What can hang from each mark:
j573: j32
j424: j32 j82 j607
j520: j32 j573 j607
j82: j32 j424
j607: j520 j573
j32: j82 j424 j520 j573

Each row was made from one small tree. The marks that hang from a mark follow it in brackets, in the order of their numbers. Every link used is in the known rows. Write each row's tree.
Known rows:
j32[j424[j82] j520[j573 j607]]: [  3.9   2.9  10.4  15.4  -5.8  13.4  20.1 -10.0 -14.3  46.7  -3.1  18.3
  34.4   1.7  31.4  40.2  19.4  10.0  -5.4  12.9  -4.6]
j573[j32[j82 j520[j607]]]: [ -2.2 -11.3  14.7   1.8 -10.6  56.3   8.1  -2.1 -22.7  32.0 -14.1  11.1
  37.6  -6.4   0.6  13.6  17.8  -7.0  23.8   4.2  -4.4]
j520[j32[j82 j424] j607[j573]]: [  1.9   2.2 -11.0  -2.7  -5.5  37.1  -7.5 -18.1 -36.4  48.5 -10.2  17.3
  48.0 -29.6  -2.1   0.3   8.1 -14.0  -2.2 -13.2  20.6]
j520[j32[j82 j424] j573]: [  2.3   6.8   9.5 -12.4   2.0  22.2  -1.7 -17.7 -15.2  47.0  -6.2  16.8
  41.7  -2.4   8.3  21.8  15.3  -7.3 -12.9 -13.0  -9.1]
j520[j32]: [  9.6   8.9   9.2  -1.2  -3.2   1.7  -5.6  -2.3  -1.8   9.6  -2.2   4.5
  19.7  -1.5  11.8   2.7   9.4  -7.9  -2.2  -8.8 -17.4]
j32[j82 j424 j520[j607] j573]: [ -4.3 -12.3  -2.6  -4.2 -12.1  50.5  25.0 -17.4 -25.1  53.6 -15.9  13.2
  39.1 -21.9  -7.5  17.3  -1.2  -3.0 -12.8  -6.6  15.4]
j424[j32]: [ 9.2 -3.1 10.6 -4.2 -2.0 13.7  7.4 14.1  6.9  6.4 -3.0  0.6  0.4 -4.0
 14.5 -3.3 19.8 11.5 12.2  1.0 -1.0]
j424[j32[j520] j82 j607[j573]]: [ 13.9 -14.5   5.8  -7.3 -16.9  30.4  29.2   7.6   7.2  38.8  16.4   4.0
  13.9 -11.4  67.4   6.4  35.5  -7.1  18.1  20.8  38.6]
j82[j424[j32[j520]]]: [ 10.7  16.9  14.3  28.5  -7.7  16.5  28.2  10.6  17.8  19.2  -1.1  -9.2
   8.1 -11.1  22.0   5.5  31.0  -5.0   6.8  19.4   0.3]
j607[j573[j32]]: [ -5.8  -3.5  -6.9 -11.1  -2.3  18.3  -1.2  -3.6   1.2   6.5  18.8   1.1
   5.2  -0.3 -11.3  -4.2  22.9  -7.6  24.8  -4.1  23.1]
j82[j32[j520] j424]: [ 15.1  20.7   5.3  49.1   1.0  10.4  27.2   3.5   4.2  10.2   9.0 -12.4
   9.6  -0.7   2.7  22.3  25.9 -14.2  -4.4  24.4   6.7]
j82[j424]: [ 3.0 20.1 -4.0 32.5  7.4 -5.6  5.0  0.2 10.5  5.1  5.9 -4.0  3.5 -3.2
  1.3  2.2  6.8 -4.4 -2.7 15.8 -3.6]
j32[j82[j424[j607]] j520 j573]: [  4.3  -4.3  -2.2  11.9  -9.8  40.4  32.2  -6.3   7.4  51.9   9.4   1.6
  35.7 -15.7  25.5  11.4   2.6 -17.9 -12.8  16.3  11.9]
j32[j82 j424 j520 j573]: [ -9.9 -11.0   0.1 -16.5  -8.3  42.4  28.6 -19.6 -10.1  46.4  -8.6   6.3
  20.0 -13.8  -6.0  15.8   4.1 -14.6 -14.0  -7.8  33.3]
j607[j520[j32] j573]: [  6.7  15.4  -9.6 -13.5 -14.4   8.4   5.5  -9.2  -0.2  12.3  -5.9  -1.7
  27.4  -6.1   0.7  -9.2   9.9 -29.6   6.9  -5.5  21.3]
j607[j520]: [  1.1   8.1  -3.0  -5.9  -5.2   4.1  10.9   2.4   4.3  -4.9 -12.5  -4.0
   6.2   2.3  -2.1  -3.9   0.1  -8.8   9.6   4.3  10.7]
j573[j32[j82 j424 j520[j607]]]: [ -5.3  -8.3  14.0   3.0  -6.0  58.2  10.9  -5.2 -30.6  36.6 -14.5  11.2
  35.1 -16.9  -3.6  17.0  27.0   2.0  22.3  -1.9  10.5]
j32[j82 j520[j573]]: [ -7.2  -6.1   9.2 -11.7 -14.1  26.8  17.1 -13.5  -6.4  39.9  -7.9   5.9
  30.4   7.5   8.4  23.4   0.5 -20.5 -11.1   4.4  -0.6]
j573[j32]: [ 0.2 -1.8 10.0 -3.2  2.8 15.9 -2.7  5.5  3.4 -1.4  8.0  3.1  3.6  6.1
 -3.8  3.5 23.6  6.6 24.2 -1.4 -5.0]
j607[j520 j573[j32]]: [ -3.9   5.0  -9.0 -15.4  -8.3  21.9   8.6  -2.8   6.1   0.8   5.0  -3.7
  11.4   1.1 -13.7  -8.0  23.4 -15.3  34.0   1.2  33.8]
j82[j32 j424]: [18.4 20.9 -2.8 47.5 14.0  1.2 10.5  6.6  4.8  2.0 12.9 -6.9  5.4  1.6
 -2.3 15.1 20.5 -2.3 -3.6 22.4  2.5]
j520[j573]: [  0.4   1.4   1.5  -5.1  -1.5  -4.4   2.6  -3.5   5.5  14.0   7.2   4.7
  14.5  11.2   2.0  14.2   1.4   3.9  -8.4   0.2 -18.3]
j607[j520[j32]]: [ 12.2  17.7   5.7  -6.7  -8.8   5.3   5.1   0.1   1.9   5.2 -15.2  -0.9
  26.5   0.9   9.3  -1.2   9.9 -16.2   6.6  -2.9  -7.1]

Which tree is each row?
[ 15.9   3.1   7.5  24.7  -5.3  22.0  22.9   0.3 -22.7  33.9   1.7   4.1
  36.6  -4.6  -3.7  39.1  24.6  13.8 -10.6   4.2 -11.5]
j82[j32[j424 j520[j573 j607]]]
[ 9.7 -2.5 23.1  3.0 -8.7 21.6 26.9  7.2  9.3 25.2 -4.0  5.9  3.3  4.3
 50.7 18.0 33.7 -2.7 15.8 20.0 15.2]
j424[j32[j520] j82]
[ -5.8  -5.9  11.8 -16.0   1.6  33.6  -1.3  -5.7  -1.8  30.0   5.1  15.7
  28.6  16.5  -2.7  18.9  19.7  -2.1  14.8   0.2 -10.2]
j520[j573[j32[j82]]]
[ -7.5 -14.5   0.9 -17.1 -15.0  39.7  26.8 -16.3  -3.6  40.4  -7.6   6.3
  22.5  -2.5  -0.3  12.1  -6.7 -22.9 -12.9  -1.8  18.0]
j32[j82 j520 j573]
[  7.4  -3.2  -0.7  -6.3  -4.0  43.9   3.5 -15.8 -25.4  55.5 -14.3  22.5
  54.0 -20.3  -2.1  12.7   3.8   0.8 -13.0 -18.3  -6.7]
j520[j32[j82 j424 j573] j607]
[  0.8   8.3  10.5  34.4  -4.6  50.0  13.4  -0.5 -11.2  37.1  -7.9   6.8
  42.1  -9.2   2.2  15.8  23.2 -11.6  19.8  19.2  -7.3]
j573[j32[j82[j424] j520[j607]]]
[ -9.1  10.1 -10.5  14.0   5.6  35.1   2.4 -10.8   1.0  28.9  13.1   4.2
  18.3  -6.5 -10.4  -1.5  24.8 -24.5  21.0  14.0  33.7]
j607[j573[j32[j82[j424]]]]
[ 13.9  -5.3  15.9   8.0 -18.5  30.5  19.0  15.4  -7.3  23.3 -13.9   2.0
  24.7 -14.3  19.1   4.7  19.3   9.4  10.7   5.4 -14.2]
j424[j32[j520[j607]]]
[  2.6  10.4   5.3  27.5   5.1  36.9  -1.2  -2.5  -5.4  43.3   4.0  18.5
  51.1   5.2  -2.9  22.3  21.3   3.8  13.6  17.1 -31.7]
j520[j573[j32[j82[j424]]] j607]
[-2.5  3.7 11.9  8.0 -0.1 10.1 22.0 -9.6 -5.6 23.4 -2.3  5.1  0.6 -2.7
 30.9 25.1 22.2 -4.4  1.6 11.3 31.8]
j32[j424[j82] j520]
[ 16.7   5.5 -10.9  17.4  -3.5  16.5  14.4  14.5  15.9  26.0  23.6  -5.1
  14.0 -23.5  32.7 -13.0  28.4   1.0  12.3  18.6  18.9]
j82[j424[j32 j607[j573]]]
[  1.2  -8.2 -17.8  -9.7  -0.7  11.6   5.2  -3.1  -9.4  20.1  19.2  -2.0
   7.6 -26.6  12.7  -9.1  10.8   4.1   1.7  -4.3  38.4]
j32[j424[j607[j573]]]
[ -2.2  -9.8   5.0   4.8 -15.9  39.2  10.1  -6.4 -26.2  34.1 -22.4   9.2
  34.5 -12.3   4.9   9.5  -6.7 -13.8  -0.9   5.2   0.6]
j32[j82 j520[j607]]
[ 17.2  16.6 -14.2  54.2  -8.1  21.3  22.8  -0.8 -12.1  26.8  10.9  -7.3
  31.4 -15.0  -6.2  14.2  20.3 -18.9  -2.9  24.5  17.8]
j82[j32[j520[j607[j573]]] j424]
[11.9 -7.4  8.9 -8.6 -0.6 21.0 22.8  3.1 18.7 31.2  7.6 16.6  7.0  8.4
 38.7 14.1 24.7 11.1  5.8 10.5 10.9]
j424[j32[j573] j82]
[ 15.6  -6.7  -8.5 -21.0 -16.2  26.0  20.3  16.5   9.2  15.0   4.4  -6.1
  17.7 -17.6  29.8 -18.6  22.5  -2.3  25.2   7.6  32.1]
j424[j32 j607[j520 j573]]
[  3.7   8.1  -1.8 -23.5  -4.9  39.3  17.8 -17.6  -8.2  41.9 -18.8  11.1
  40.5 -10.9  -2.6   8.2  10.0 -17.8  -5.2 -14.9  21.0]
j607[j520[j32[j82 j424 j573]]]
[ -9.5  -2.3   8.5 -10.3  -6.5  29.1  20.6 -17.3 -12.9  46.0  -8.6   7.3
  27.0  -4.1   2.6  26.2  10.9 -11.2 -11.7  -1.5  13.5]
j32[j82 j424 j520[j573]]
[ 14.1   1.4  12.1  11.9  -7.5  12.0  23.5   0.4  -1.4  20.6   9.1  -3.7
  20.9  15.4   3.3  35.0  20.5  -5.9 -10.5   9.0  -7.8]
j82[j32[j520[j573]]]
[ 10.4   5.8  10.2  12.8  -1.5  14.4  26.4  -3.2  -8.9  26.2   8.9  -2.4
  18.1   4.0  -1.1  38.5  29.6   3.4 -11.1   2.9   6.6]
j82[j32[j424 j520[j573]]]
